Known rows, with every step that occurs
pera-samal: [  3.7 -23.7  -7.0   4.2 -12.8  25.6  -4.2  -4.9   4.0  14.6  11.8   0.7
  -4.9   9.3  -2.2   2.1  -9.8  -3.5   1.5   9.0   0.9  11.0 -10.6  -8.2
 -14.3  -9.3  -0.1  -7.3  -5.8   9.5]
lofuf-nusubu: [ -3.2 -22.7  -3.2   7.6 -12.1  23.6  -2.1   1.7   2.2  12.8 -12.8  18.7
  -8.6   8.9  21.1   1.6  -2.5  -0.6  -9.2  10.2 -22.4  10.6  -4.1 -23.1
 -19.6  -0.6  -5.3 -13.1   0.0 -10.5]
lofuf-pera-samal: [  2.6 -23.7 -10.4  -1.1 -16.5  30.5  -9.3  -5.3   0.2  13.4  25.0   1.2
 -10.4   4.2   6.7  -0.7 -10.9  -0.5   6.5  10.7  -2.1  11.3   3.1 -13.1
 -18.0 -20.2  -4.7 -13.8  -2.9  15.0]
nusubu-lofuf-pera-samal-budo: [  2.7 -23.5  -6.0  -3.7 -26.1  30.0  -6.7  -6.6  -2.9   9.3  32.3  -7.2
   6.8   9.9  18.2   3.5 -13.3  -2.2  10.2  17.0  -7.0  13.5  -6.5 -30.2
 -20.5 -15.3  -7.1  -2.9  -4.6  15.8]
budo-samal: [ -3.4 -23.8  -0.3   5.8 -13.0  17.5  -4.3 -14.6  -6.4   5.1   7.8  13.7
  -3.9   9.2  24.8   3.6  -3.5  -4.1 -12.0  17.2  -2.8   6.4 -10.3  -3.8
 -18.3  -5.8  -0.7  -6.5   1.0  -0.3]
vubigib-budo-pera: [  7.9 -22.0  -1.3   6.4 -13.5  16.1  -8.5  -5.1  -7.2   6.7  28.0  16.8
  -4.4  10.3  23.2   1.6  -0.3  -7.2  -0.1   3.8 -12.7  10.1   7.2  10.3
 -20.8  -1.8 -12.6  -5.8  -5.6   2.1]
budo-pera: [  6.9 -24.1  -0.5   6.2 -16.6  21.1  -4.8  -3.1  -8.6  11.6  27.7   9.9
 -11.1   4.7  18.8   3.3  -5.7  -2.6  -1.5  17.6 -10.1   5.6   0.9   1.4
 -23.3  -3.9  -8.2  -6.7  -3.7  -4.3]
nusubu-lofuf: [  2.7 -24.9  -0.7   7.5 -17.5  20.8   5.3   2.5  -1.7   5.9   8.7  -2.4
   1.0  14.2   9.2   3.8  -0.2  -6.0  -2.6   8.7 -26.7  11.6 -12.6 -12.0
 -19.5  -0.7   1.7  -1.9  -6.3  -8.0]
vubigib-lofuf-samal: [-11.6 -24.3  -7.8   6.2 -18.5  17.9  -2.2 -11.8  -2.5   3.3   3.4   6.0
   0.0  14.5  27.6   5.2   1.5  -8.4  -1.7  14.7 -23.8  11.7 -19.6   8.8
 -18.3  -1.7  15.1  -5.7   1.2 -10.7]
nusubu-budo-pera-samal-vubigib: [ 22.9 -24.0   0.1  -5.0 -21.3  20.7  -2.0   4.4 -11.8  16.1  29.4   7.5
  -2.9  11.0  16.4  -3.9 -13.4  -4.2   6.5   4.3  11.6   7.9 -13.6   7.8
 -18.9 -19.9  -9.3  -3.9 -13.9  -1.6]
samal-vubigib-lofuf: [  2.2 -19.0  -3.8   2.1 -11.3  13.8   4.8  -3.6  -5.3  11.6   2.4  17.9
   9.7  14.3  23.0  -4.7   5.4  -3.9  -3.1   6.2 -12.1   9.7 -19.5  15.7
 -16.9  -3.2   4.1 -11.6  -9.1 -18.7]
samal-vubigib: [  4.7 -18.0  -0.1   2.9  -7.6  18.3   1.1  -2.7  -5.1  13.5   7.4  23.5
   1.2   5.6  12.4  -3.8  -2.7   1.5  -5.5   6.7  -0.3  12.3 -15.3  -7.5
 -17.1  -8.1  -1.1 -11.5  -4.8  -8.1]
samal-nusubu-budo: [ 12.1 -21.3   6.0   7.6 -13.8  20.1   2.5   5.1  -1.1  10.3  -6.7  -3.5
   0.5  14.2  13.7   1.5  -3.8   2.1  -7.7  -1.2 -17.8  21.3  -4.0 -20.1
 -14.2  -1.0  -2.3 -11.4   7.3 -16.3]
pera-samal-budo: [ -0.3 -20.5  -3.6   2.1 -14.6  25.7  -9.4 -11.9   3.6  14.7  18.2   3.2
   7.5   8.3   9.6   5.7 -16.0   0.1   3.9  13.3   8.3  13.7 -10.6 -22.1
 -14.3  -6.9  -5.3  -2.8   0.3  15.2]
samal-budo: [ -2.4 -18.4   1.2   5.6 -13.6  21.8  -6.5 -11.2   0.0   9.7  14.5  11.1
   9.6   5.5  21.4   7.8  -9.4   2.0  -3.0  13.4  -7.4  15.3  -8.3 -25.0
 -16.0   2.5  -6.8  -4.4   4.9   1.4]
budo-pera-samal-vubigib: [ 13.6 -23.0  -3.8  -1.7 -15.1  22.9  -4.3  -3.6 -11.1  21.1  29.7  17.3
  -8.4   5.7  10.7  -5.5 -10.5  -1.9   5.4  15.4  22.4   4.7 -13.5  11.0
 -22.4 -20.6  -6.7  -7.9 -12.8   5.7]
lofuf-samal: [ -8.5 -23.6  -3.8   7.2 -15.1  22.6  -5.2  -9.8  -1.1   5.9   7.8  10.1
  -8.6   6.0  18.4   5.9  -5.7  -3.4  -3.6  15.3 -11.7  15.6 -17.3 -18.7
 -18.7  -6.5  10.6  -4.4   4.8   0.0]
budo-samal-pera: [ -1.5 -24.3  -0.1   5.7  -9.9  13.7  -2.8 -15.8 -10.1   9.4  10.0   9.0
  -3.4   8.4  37.2  -0.3  -3.6  -0.5  -5.8  30.9   0.6   8.8  -9.2 -16.7
 -25.6  -7.4  -4.1  -6.1  -1.1  -4.2]
nusubu-samal: [  0.8 -21.1  -1.8   4.9 -14.6  20.5   0.2  -2.3   0.0  10.4   8.6  -1.9
  -2.4  14.7  10.0  -2.7 -12.3  -1.8  -8.3  -0.5   1.0   9.6  -8.8  -9.7
 -13.9  -3.5  11.5  -3.2  -5.3  -4.7]

Rows
[ -2.7 -18.0  -2.5   2.3 -11.6  14.6  -5.9 -10.7  -4.6   4.4   4.6  29.0
   2.8   9.5  26.8  -2.0  -0.4  -3.9  -1.7   1.6   0.2  19.7 -20.7  -6.9
 -17.3 -12.8   7.4  -4.9  -1.2   1.0]
lofuf-samal-vubigib-budo
[  4.2 -22.5  -6.2   2.0 -15.3  30.9  -7.3  -4.0  -0.5  18.4  11.1  -0.4
 -12.1   6.4   2.4  -4.9  -7.0   5.1   3.1  13.7   6.5  17.7   3.8 -17.4
 -20.2 -21.8  -4.2 -19.7   4.9   8.4]
lofuf-pera-samal-nusubu
[ 11.5 -22.0  -7.4  -5.9 -19.1  22.2  -2.8   0.8  -5.7   9.0  25.7   9.3
   5.4  15.1  15.6 -10.2  -0.6  -6.2  10.5  -2.8  -5.0  15.1  -8.4  -6.7
 -19.0 -25.5  -5.6  -7.7 -17.2  11.1]
nusubu-lofuf-pera-samal-vubigib-budo
[ 16.7 -24.1   7.1   6.2 -19.5  19.2  -1.0   5.5 -11.0  13.1  14.3   0.3
  -7.7  12.3  22.2   1.3  -5.5   0.7  -4.2   7.9 -12.4  13.8   2.2  -3.0
 -21.5  -5.0 -11.1  -9.9   1.8 -16.4]
samal-nusubu-budo-pera
[ 12.4 -24.0  -6.1  -2.0 -22.5  24.1  -1.9   0.9  -1.9  12.5   4.9 -15.3
   2.3  19.7  20.3  -3.4  -3.1  -2.8   6.0   1.9 -18.9  17.5  -0.3   5.0
 -15.3 -16.3  -1.9 -16.7   0.7  -9.1]
vubigib-lofuf-pera-samal-nusubu-budo
[  1.9 -19.1  -1.3   0.6 -14.6  21.4   2.5   4.5  -4.4  18.2 -14.4  23.9
  -3.0  16.1  25.5 -10.8  -8.2   2.3 -12.1  -1.7   9.4   7.8 -19.4 -19.0
 -17.7 -10.8   7.9  -8.6 -10.3 -14.9]
lofuf-nusubu-samal-vubigib
[  5.7 -27.3  -9.1  -1.4 -24.3  29.6  -1.7   0.1  -2.4   9.6  26.8  -8.9
  -5.3  11.0   7.4  -1.2  -7.1  -5.1   8.6  10.8 -14.6  10.1  -4.7 -13.9
 -20.9 -19.9  -2.6  -7.4  -9.4  11.7]
nusubu-lofuf-pera-samal
[  4.6 -22.3  -2.8   7.2 -11.5  25.2  -2.6  -3.4   2.1  20.5  -2.7  -1.4
  -7.4  11.3  -7.6  -1.8  -6.5   2.0  -2.4   9.6   7.6  16.2  -9.8 -11.6
 -16.4 -11.3   0.7 -13.4   3.1   4.1]
pera-samal-nusubu
[  3.9 -20.8   2.6   1.0 -22.9  20.6  -8.3  -8.4  -9.8  12.6  33.4   3.4
   1.9  11.7  28.6   1.4 -20.0   0.1  -2.0  12.1  15.3   5.2  -4.4 -11.4
 -20.3  -3.7  -1.2   1.9  -4.5  -1.1]
nusubu-samal-budo-pera
[  6.3 -25.7  -1.6   7.2 -18.1  24.1   4.7   3.0   0.5  15.7  -1.0 -10.1
  -2.9  17.9  -9.0  -1.7  -2.3  -2.3   1.0   9.7  -6.2  15.5 -17.8 -11.8
 -19.3 -11.0   2.6  -8.1  -3.9  -0.9]
pera-samal-nusubu-lofuf
[  7.3 -20.7  -8.1  -5.9 -13.5  28.5  -6.0  -4.9  -4.0  18.3  25.7  15.7
  -5.3   2.8  10.5  -7.8  -8.7   2.4   6.0  10.0  12.9  11.8  -6.3 -11.8
 -19.0 -27.4  -4.0 -16.0  -7.5  10.4]
lofuf-pera-samal-vubigib
[ -1.7 -23.2   4.2   8.9 -11.7  17.4  -2.1 -11.8  -7.7  10.1  -7.5  12.1
  -6.3  11.0  19.3  -0.2   2.1   2.0 -14.5  18.0   3.4  12.5 -11.2  -9.2
 -20.7  -7.2   0.8 -12.6   8.3  -7.1]
budo-samal-nusubu
[  0.1 -26.3   5.4   8.6 -18.3  15.7   4.3  -5.9 -11.4   5.7  -3.9   1.7
  -1.7  18.2  18.3   0.0   5.1  -2.5 -12.6  19.0 -11.5  10.9 -18.4 -10.7
 -23.7  -7.8   1.7  -6.6   1.4 -11.5]
budo-samal-nusubu-lofuf
[  7.1 -23.3   0.5   3.9 -17.1  23.0  -0.5   8.5   0.8   9.2 -13.7   9.9
  -2.5  14.6  28.7   3.3  -6.0  -2.1  -8.3   0.4 -34.7  13.3  -3.7 -26.2
 -15.2   1.1  -7.5  -8.7   0.2 -15.3]
lofuf-nusubu-budo
[ 12.5 -18.9   0.9   1.4 -10.9  12.8  -5.2  -3.3 -12.5  11.0  25.1  29.0
   0.1   8.8  26.5  -5.5   0.6  -3.9   0.1   2.5   0.4   9.2  -3.5  14.1
 -21.7 -10.0 -13.3  -7.1 -10.1  -4.0]
samal-vubigib-budo-pera
[ -2.1 -22.4  -9.4   1.0 -18.4  22.2  -3.0  -5.9  -3.3   5.8  17.0   5.0
   0.6  11.1  28.8  -0.5   3.8  -3.9   1.0  10.9 -29.6   9.5   4.2   6.9
 -19.2  -4.6  -0.6 -15.3  -2.7  -9.5]
vubigib-lofuf-pera
[  8.2 -25.7   5.1   5.2 -24.5  20.4  -4.6  -0.5 -13.9   8.8  12.3   1.3
 -12.9  10.3  30.3   3.6  -7.8  -0.9  -1.7  15.1  -9.9  18.2 -11.0  -9.8
 -24.1 -12.0   0.7  -5.6   6.5 -13.1]
lofuf-samal-nusubu-budo-pera
[ -1.7 -22.7  -2.2   0.2 -26.3  18.5  -5.0  -4.2  -9.8  13.2   5.1  10.7
   6.2  23.0  51.4  -1.9 -10.2  -4.1  -4.3  13.8  -6.6   0.6  -8.1   1.5
 -22.4   1.1  -3.2  -2.0  -8.2 -16.2]
vubigib-lofuf-nusubu-samal-budo-pera
[  2.2 -26.9  -1.0   0.9 -19.9  10.6   1.9  -4.4 -11.3   5.6 -18.7   6.0
   5.6  23.5  65.6  -0.7   2.0  -6.5  -6.8  22.6 -32.3   6.9 -11.7  -4.6
 -22.9  -1.4  -6.7  -5.5  -5.3 -28.7]
vubigib-lofuf-nusubu-budo-samal-pera
[  0.7 -21.5   0.9   0.7 -24.4  23.6  -8.9  -3.0  -8.6  15.8  12.8  15.8
  -3.3  14.0  42.1  -0.5 -18.8   1.3  -6.4  13.9   8.5   4.1  -4.5 -23.7
 -23.0  -3.8  -7.0  -1.2  -4.2  -5.6]
lofuf-nusubu-samal-budo-pera
[ 11.2 -24.1  -6.7   3.2 -16.0  19.9 -11.2  -6.1  -4.3  10.8  30.3   8.8
  -6.7  11.7  10.8  -0.4  -7.3  -8.6   7.5   3.3   3.3   9.0   2.2  13.2
 -19.1 -11.1 -12.5  -3.3 -10.0  14.5]
vubigib-budo-pera-samal
[  2.7 -20.8   2.3   3.3 -18.3  21.0  -9.1 -10.1  -8.4  11.5  33.7  12.1
   1.4   3.5  29.2   7.1 -11.3   0.1   0.0  23.5  -1.8   8.6  -0.8 -11.6
 -23.1  -1.0 -14.8  -3.2   1.8   1.7]
samal-budo-pera
[ 13.0 -18.7   0.3  -0.9 -14.8  12.5  -3.3  -2.2 -12.2  12.3  25.6  18.8
   1.1  17.1  26.9 -11.9  -7.4  -4.2  -2.9  -6.7  17.7   7.8  -7.6  12.6
 -19.3 -13.4  -0.6  -1.4 -17.3  -4.9]
nusubu-samal-vubigib-budo-pera
[ 12.1 -22.7  -1.8   6.3 -13.5  19.7  -9.2  -3.8  -4.6  16.6  16.9   7.9
  -8.6  14.4   7.8  -4.2  -3.2  -3.3   3.1   5.2   9.8  13.7   2.6   7.3
 -21.0 -13.7 -12.2  -9.9  -3.9   8.2]
vubigib-budo-pera-samal-nusubu
[  1.2 -24.1   1.6   2.9 -19.9  16.6  -3.9  -8.3 -11.7  -0.4   7.3   6.5
  -0.5  18.0  33.2  -4.2   8.2  -2.9  -6.0   9.0 -18.2  15.3   0.5  -8.5
 -24.2 -14.8  -5.9 -11.0   1.0  -2.1]
vubigib-budo-samal-nusubu-lofuf-pera
[ 16.7 -25.2   3.3   2.7 -20.9  19.3  -2.5   3.7  -9.6   7.3  27.8   1.2
  -5.2  10.1  25.3   4.2  -8.3  -4.8   0.1   6.6 -19.2   9.9   0.9   1.3
 -18.6  -3.3 -11.0  -3.6  -5.1  -9.8]
nusubu-budo-pera
